Each row comes from the steps of one path. Every step used is in the known rows, and no mark comes twice. Write the path behind each row, first mark first.
Known rows
kotoz > feleku > gakod > mege: [-0.03  2.16 -0.37 -1.13 -1.26  1.86 -1.50 -3.03 -3.27  3.56 -0.85  0.15
 -0.60 -1.37 -6.49 -0.19  4.22  1.70 -2.06  0.86  3.39 -4.25  1.22 -3.85
  2.47]
feleku > kotoz > selid > bafu > dezuv > fito > gakod: [-0.11  1.87 -1.40  0.04  2.60 -2.33  0.38  0.01  1.70 -1.82  1.35 -0.11
 -0.93  0.19  1.53  0.23  1.55 -1.40 -2.25  0.80 -2.25 -2.82 -2.12  3.37
  3.44]
selid > kotoz > feleku > gakod: [-2.22  1.89  1.32  1.52 -2.34 -4.13  0.56  2.48 -0.72  0.17 -5.10  3.18
 -3.65 -3.50 -1.89 -3.01 -3.53  1.42 -4.47 -0.59  2.36  0.96  4.12 -0.04
  3.64]
feleku > kotoz: [ 3.10  4.30 -2.71  0.52 -1.29 -3.81 -1.56 -1.33 -3.37 -2.15  2.58  0.98
 -0.02  2.11 -0.70 -0.19 -5.99  2.48 -5.86 -1.01  2.46  2.85  1.62 -2.75
 -0.24]
kotoz > feleku > gakod > fito > dezuv: [-1.94  1.33  2.63  1.36  1.59  0.17 -0.83  2.05  2.25  0.56 -4.79 -3.01
  0.00 -4.23 -4.06 -1.23  2.29 -0.38  2.42  4.74  2.86 -1.47  3.15  2.86
 -0.06]
buni > bafu > dezuv > resu: [ 2.10 -4.99 -0.38 -3.22 -2.97 -4.08  0.86 -3.20 -4.50  3.16  4.12 -2.92
  1.18  1.88  2.73  1.97 -0.82  3.77  3.05 -2.28 -1.70  2.44 -2.21  2.42
 -5.91]
kotoz > feleku > gakod: [-2.99  1.57  0.28 -0.54 -1.46 -3.86  0.08  1.98 -1.16 -0.33 -4.42  3.13
 -5.68 -3.13 -4.30 -2.13 -2.38  1.50 -5.09 -1.01  2.28  0.51  4.05  1.41
  4.57]
feleku > gakod > fito: [-2.36 -1.75 -3.97  0.16  3.10 -0.37 -2.44  0.50  1.61 -2.80 -2.93 -4.32
 -0.96 -0.23  2.85 -3.92 -3.59  1.16  1.68 -0.45  2.05  2.33  4.57 -0.09
  5.04]
kotoz > feleku > gakod > fito: [-2.63 -0.70 -2.01  0.00  2.49  0.03 -2.39  3.19  2.35 -2.96 -5.01 -2.84
 -4.04 -1.15  1.75 -5.28 -3.46 -0.22  0.47  0.75  3.07  1.27  4.60  0.28
  5.40]
selid > kotoz > feleku > gakod > fito > dezuv > bafu: [-2.48 -0.65  4.96 -0.96 -3.70 -0.34  2.04  0.12  0.20 -0.09 -3.70  0.73
  0.29 -1.81 -0.48 -0.41  0.78  2.19  5.13  1.36  0.25 -0.19 -0.26 -0.02
 -1.33]
selid > kotoz > feleku > gakod > fito > dezuv: [-1.39  1.63  3.39  2.61  1.01  0.16 -0.44  2.56  2.37  0.87 -5.30 -3.01
  1.42 -4.49 -2.45 -1.85  1.58 -0.41  2.73  5.19  2.94 -1.19  3.25  1.83
 -0.85]
buni > bafu > dezuv > fito > gakod: [ 0.78  0.39 -1.82 -1.56  1.52 -1.93 -0.40 -0.55  0.20 -0.87  1.80 -0.76
 -2.06 -0.38  2.85 -0.87  1.07 -0.24 -0.14 -1.67 -1.44  1.20 -2.63  4.67
  2.64]
fito > dezuv: [ 0.75  1.83  2.68  1.44 -0.28 -0.30  0.27  0.35 -0.73  3.06  0.78 -1.86
  2.29 -3.41 -5.64  3.82  3.83  0.70  1.39  3.99  3.74 -0.93 -0.54  2.35
 -3.87]
bafu > dezuv: [ 4.60 -2.83  2.16  1.32  1.39 -1.47 -0.27  1.26 -2.11 -2.43  2.46 -1.69
  5.24  0.09  2.04  2.81 -3.26  4.11  3.23  0.25  1.57  0.69  2.67  0.78
 -1.56]
gakod > feleku: [-1.06  1.08 -0.38  0.30 -1.28  2.98 -2.20  3.00  0.81  2.65 -1.77  0.71
  1.97 -0.57 -1.01 -1.15  0.49 -2.41 -0.99 -1.90  3.70  2.30  3.49 -2.04
  1.19]
resu > dezuv > bafu > buni: [ 3.06 -6.60  1.52 -1.12  0.15  2.76  0.92 -3.80 -2.77 -0.36  3.46 -0.03
 -0.21  1.22  3.91  3.99 -3.78  2.74  5.72 -1.68 -5.85  1.68 -3.19 -2.67
 -6.02]
fito > dezuv > bafu: [-0.92 -0.78  3.76 -2.11 -4.23 -0.68  2.43 -2.10 -2.14  1.33  0.98  1.21
  1.22 -0.97 -3.04  3.89  2.45  3.18  4.34  0.15  0.60 -0.04 -2.76  0.60
 -3.45]
kotoz > selid: [-1.25 -0.95 -0.63  2.56  1.96  1.34  1.14 -0.93 -1.07 -0.73  3.83 -1.35
 -0.17  0.57 -3.24  3.63  4.25 -1.11 -1.83  1.79  3.87 -1.86 -3.65  1.46
  1.05]
bafu > dezuv > fito: [ 4.84 -3.86 -2.59  2.02  1.69 -0.63 -1.86 -2.62  2.44 -5.25  4.50 -1.82
  3.05  1.76  2.00 -0.71 -4.26  3.04  2.38 -1.28  0.36  0.51 -2.63  1.86
  1.66]
dezuv > fito > gakod > feleku > kotoz > selid > bafu: [-1.61  2.74 -1.98 -0.16  1.57 -0.43  4.02  2.77  1.92 -0.60  1.02  2.90
 -0.37  4.31 -2.43  0.49  5.41 -2.08 -2.50  2.60  2.41 -5.59 -1.84 -1.30
  2.10]
feleku > kotoz > selid > bafu > buni: [ 2.75 -2.25 -1.83  0.74  3.38  2.33  3.29  0.71 -1.27  0.33  4.46  0.53
 -1.71  2.48  0.84  4.52  0.33  0.03 -0.81  1.51 -4.57 -3.17 -3.16 -2.94
 -5.47]
dezuv > fito > gakod > feleku > kotoz > selid > bafu > buni: [ 1.02 -1.14 -2.18  0.57  3.53  3.36  2.46  0.61  1.35  0.60  2.58  1.06
 -1.99  1.78  1.44  2.47  1.52 -2.55 -1.39  0.60 -6.78 -3.65 -3.19 -2.03
 -3.34]
buni > bafu: [ 2.77 -0.80 -2.85 -3.85 -1.98 -1.62  2.98 -0.05 -5.48  0.01  4.59  1.23
 -2.71  4.28 -0.02 -1.20  2.17  3.61  1.43 -3.29  5.85  5.17 -3.34  1.20
 -2.28]
gakod > feleku > kotoz > selid: [-1.06  2.53 -0.63  2.88  0.55  0.78  0.27 -1.23 -0.77 -1.72  1.32  0.98
  1.64  1.80 -3.58  0.59  1.91 -2.11 -5.57  0.77  2.13 -1.30 -0.08 -1.22
  1.57]

Which path is each row?
[-2.86  1.36  0.24  0.11  1.24  2.80 -0.42  2.94  3.87  1.40 -2.74  1.09
  1.68 -0.52  0.12 -1.77  4.58 -4.71 -0.61 -0.43 -0.44 -2.01  1.72  1.03
  3.75]  kotoz > selid > bafu > dezuv > fito > gakod > feleku
[ 2.23 -4.85 -0.31 -1.23 -0.50  2.72  0.94 -2.49 -2.81  0.73  4.35  0.07
 -2.51  0.04  3.36  4.48 -3.26  2.22  2.50 -3.21 -7.18  2.06 -3.82 -2.17
 -5.89]  dezuv > bafu > buni
[-1.46 -1.70  3.00 -2.00 -2.69  0.79  1.56 -1.16 -0.39 -0.17 -0.25 -1.13
  1.19 -0.32 -0.65  1.76  2.05  2.28  6.49  0.95  0.64  0.19 -1.74  0.37
 -2.29]  gakod > fito > dezuv > bafu
[ 0.50 -4.49  3.35 -2.52 -3.31 -0.95  1.42 -3.53 -2.84 -1.83  1.36  1.65
  2.12  3.13  1.58  1.73 -1.67  4.33  7.35 -1.09  3.02  1.94 -2.06 -1.81
 -0.89]  resu > dezuv > bafu
[-1.76  1.43 -0.11  0.05  0.34  2.15 -2.88  2.10  3.08  1.79 -2.98  0.16
  1.54 -1.82  1.32 -2.53  1.27 -3.97 -1.00 -2.13 -0.68  1.04  2.65  0.98
  3.55]  bafu > dezuv > fito > gakod > feleku
[-0.62  1.91 -0.23  2.91  1.59  0.40 -0.16 -1.94  0.89 -3.11  0.76  0.54
  2.50  1.28 -1.92 -0.13  1.73 -2.47 -4.79  0.78 -0.67 -2.29 -0.31  0.57
  2.75]  bafu > dezuv > fito > gakod > feleku > kotoz > selid
[ 1.98 -3.98  1.98 -0.75 -0.55  2.87  1.76 -2.72 -2.19  1.89  3.24 -0.24
 -0.98 -1.68  0.76  5.47 -0.73  1.85  3.65 -1.01 -7.40  0.50 -3.75 -0.98
 -7.83]  fito > dezuv > bafu > buni
[ 3.76 -2.29 -1.96  1.84  1.87 -0.14  0.40 -1.12  3.81 -5.74  2.71  0.63
  4.48  4.10  0.51 -1.60 -1.35  1.34  1.29  0.37 -0.04 -2.89 -1.64 -0.16
  1.89]  gakod > feleku > kotoz > selid > bafu > dezuv > fito
[ 1.59  2.59  3.53  2.71 -2.64 -0.05 -0.14  7.28 -0.14  1.04 -2.01  2.01
 -4.28 -2.28  0.48 -1.82 -2.45 -1.45 -2.61  2.40  6.38  0.96 -0.40 -1.18
 -0.58]  selid > kotoz > feleku
[-2.77 -1.75  2.85 -2.10 -2.62 -0.61  1.84 -2.22 -0.49 -0.38 -1.81 -0.45
  1.02 -0.94 -1.46  1.10  1.54  3.05  5.62  0.17 -0.51  0.18 -0.21  0.64
 -0.89]  feleku > gakod > fito > dezuv > bafu
[-3.56  3.40  0.35 -1.00 -0.54  2.30 -2.30  3.70  0.94  4.59 -3.69  0.65
 -0.41 -2.62  0.11 -1.25  2.82 -4.97 -2.50 -1.73  1.27  1.77  3.68  0.07
  2.81]  fito > gakod > feleku
[ 1.23  4.94 -1.09 -0.18 -0.88 -2.10 -1.19  1.18  0.58 -1.51 -1.96  2.69
  2.16  1.96  0.61 -2.86 -3.13 -0.80 -4.82 -1.10 -0.83  0.26  4.06 -2.59
  1.98]  selid > bafu > dezuv > fito > gakod > feleku > kotoz
[-1.49  2.03 -3.49 -0.76  1.39 -1.28 -1.99 -0.70  1.51  0.99  1.67 -1.40
 -4.48 -1.86  1.50 -0.22  0.96 -2.42 -2.88 -1.15 -0.65  0.86 -3.31  3.95
  4.19]  dezuv > fito > gakod
[-1.15 -1.21  0.44 -1.09 -3.02 -3.01 -0.52 -3.32 -1.64  7.31  2.29 -4.25
  0.17 -2.65 -2.95  4.37  2.58  0.27  0.75  1.80 -1.21 -0.30 -3.02  3.06
 -6.45]  fito > dezuv > resu
[ 0.71  4.77 -1.17  0.48 -1.04 -1.59 -3.02 -1.19  0.27 -1.40 -1.99  2.06
  1.60  1.48  0.52 -3.92 -3.99 -1.53 -4.61 -1.31  0.49  2.22  3.55 -2.34
  2.56]  resu > dezuv > fito > gakod > feleku > kotoz
[ 3.28 -3.09 -2.08 -0.40  2.91  2.52  2.42  2.23 -1.10  1.86  4.14  0.07
 -2.23  1.49  2.12  4.34 -0.66  0.94  1.41  0.44 -3.88 -1.41 -2.30 -2.74
 -6.08]  selid > bafu > buni
[-0.61  0.39 -1.66 -0.30  1.97 -1.26 -2.17 -1.76  1.69 -0.14  0.77 -1.44
 -2.13 -0.71  2.30 -0.77  0.51 -1.92  0.38  0.12  0.69  0.56 -2.67  3.45
  4.13]  resu > dezuv > fito > gakod
[-0.92  1.57 -0.70 -0.06  1.93 -0.45  3.87  1.79  2.05 -1.32  0.36  2.91
  1.16  5.01 -1.87  0.13  5.05 -1.64 -0.27  3.71  3.37 -5.69 -1.40 -1.71
  2.03]  resu > dezuv > fito > gakod > feleku > kotoz > selid > bafu
[ 0.80 -3.71  3.31  0.31 -0.57  2.73  1.72 -0.74 -0.30  0.90 -1.09 -0.13
 -1.71 -2.70  2.67  1.64 -2.48  1.10  3.73 -0.07 -7.73  0.19 -1.48 -1.67
 -6.12]  selid > kotoz > feleku > gakod > fito > dezuv > bafu > buni
[-1.46  1.11 -0.29 -1.43 -0.34  1.97 -1.59  1.81  1.83  1.50 -2.47  1.13
  0.87 -0.45  1.42 -3.57  2.54 -3.32 -0.18 -3.06 -0.18  2.06  1.62  1.57
  2.92]  buni > bafu > dezuv > fito > gakod > feleku
[ 1.68 -4.72  1.31 -0.60  0.71  3.93  0.97 -2.19 -1.04  0.95  2.21 -1.99
 -0.73 -1.34  2.60  3.85 -1.28  1.33  5.11 -0.37 -7.38  0.43 -3.17 -1.19
 -6.98]  gakod > fito > dezuv > bafu > buni
[-2.97  2.43 -1.42 -0.35 -0.15  2.60 -3.02  1.87  3.08  2.73 -2.77  0.48
 -0.61 -1.93  0.51 -2.89  2.09 -4.99 -2.50 -2.32  0.35  1.51  1.53  0.85
  4.10]  dezuv > fito > gakod > feleku
[-1.24  1.77 -0.18  2.82  1.53  0.69 -0.50 -3.04  0.95 -2.75  0.42  0.74
  1.93  2.11 -2.32 -0.90  2.00 -3.13 -3.87  1.43  1.24 -1.89 -1.11 -0.12
  3.09]  resu > dezuv > fito > gakod > feleku > kotoz > selid
[ 1.34  4.81 -1.01  0.53 -0.93 -1.85 -2.89 -0.32  0.04 -1.77 -1.64  1.72
  2.09  0.78  0.88 -3.15 -4.29 -0.93 -5.58 -1.97 -1.32  1.82  4.13 -1.86
  2.18]  bafu > dezuv > fito > gakod > feleku > kotoz
[-2.21 -0.45 -1.21  1.48  1.86 -0.06 -1.99  3.71  2.56 -2.65 -5.33 -2.77
 -2.50 -1.32  3.33 -5.80 -4.28 -0.20  0.82  1.08  3.17  1.68  4.69 -0.67
  4.72]  selid > kotoz > feleku > gakod > fito
[ 0.25 -2.77  0.66 -1.38 -1.89 -3.06  1.30 -1.19 -1.17  2.85  1.62 -1.63
  3.52  2.10  1.04  2.63  0.37  1.07  1.06  0.51 -2.86 -2.48  0.10 -0.19
 -4.40]  gakod > feleku > kotoz > selid > bafu > dezuv > resu
[ 1.86  4.58 -1.38 -0.86 -1.68 -2.27 -1.61 -0.67 -1.05 -2.02 -1.15  2.73
  1.42  2.34  1.15 -4.21 -3.26 -0.19 -4.83 -3.02 -0.74  2.88  3.22 -1.42
  1.38]  buni > bafu > dezuv > fito > gakod > feleku > kotoz
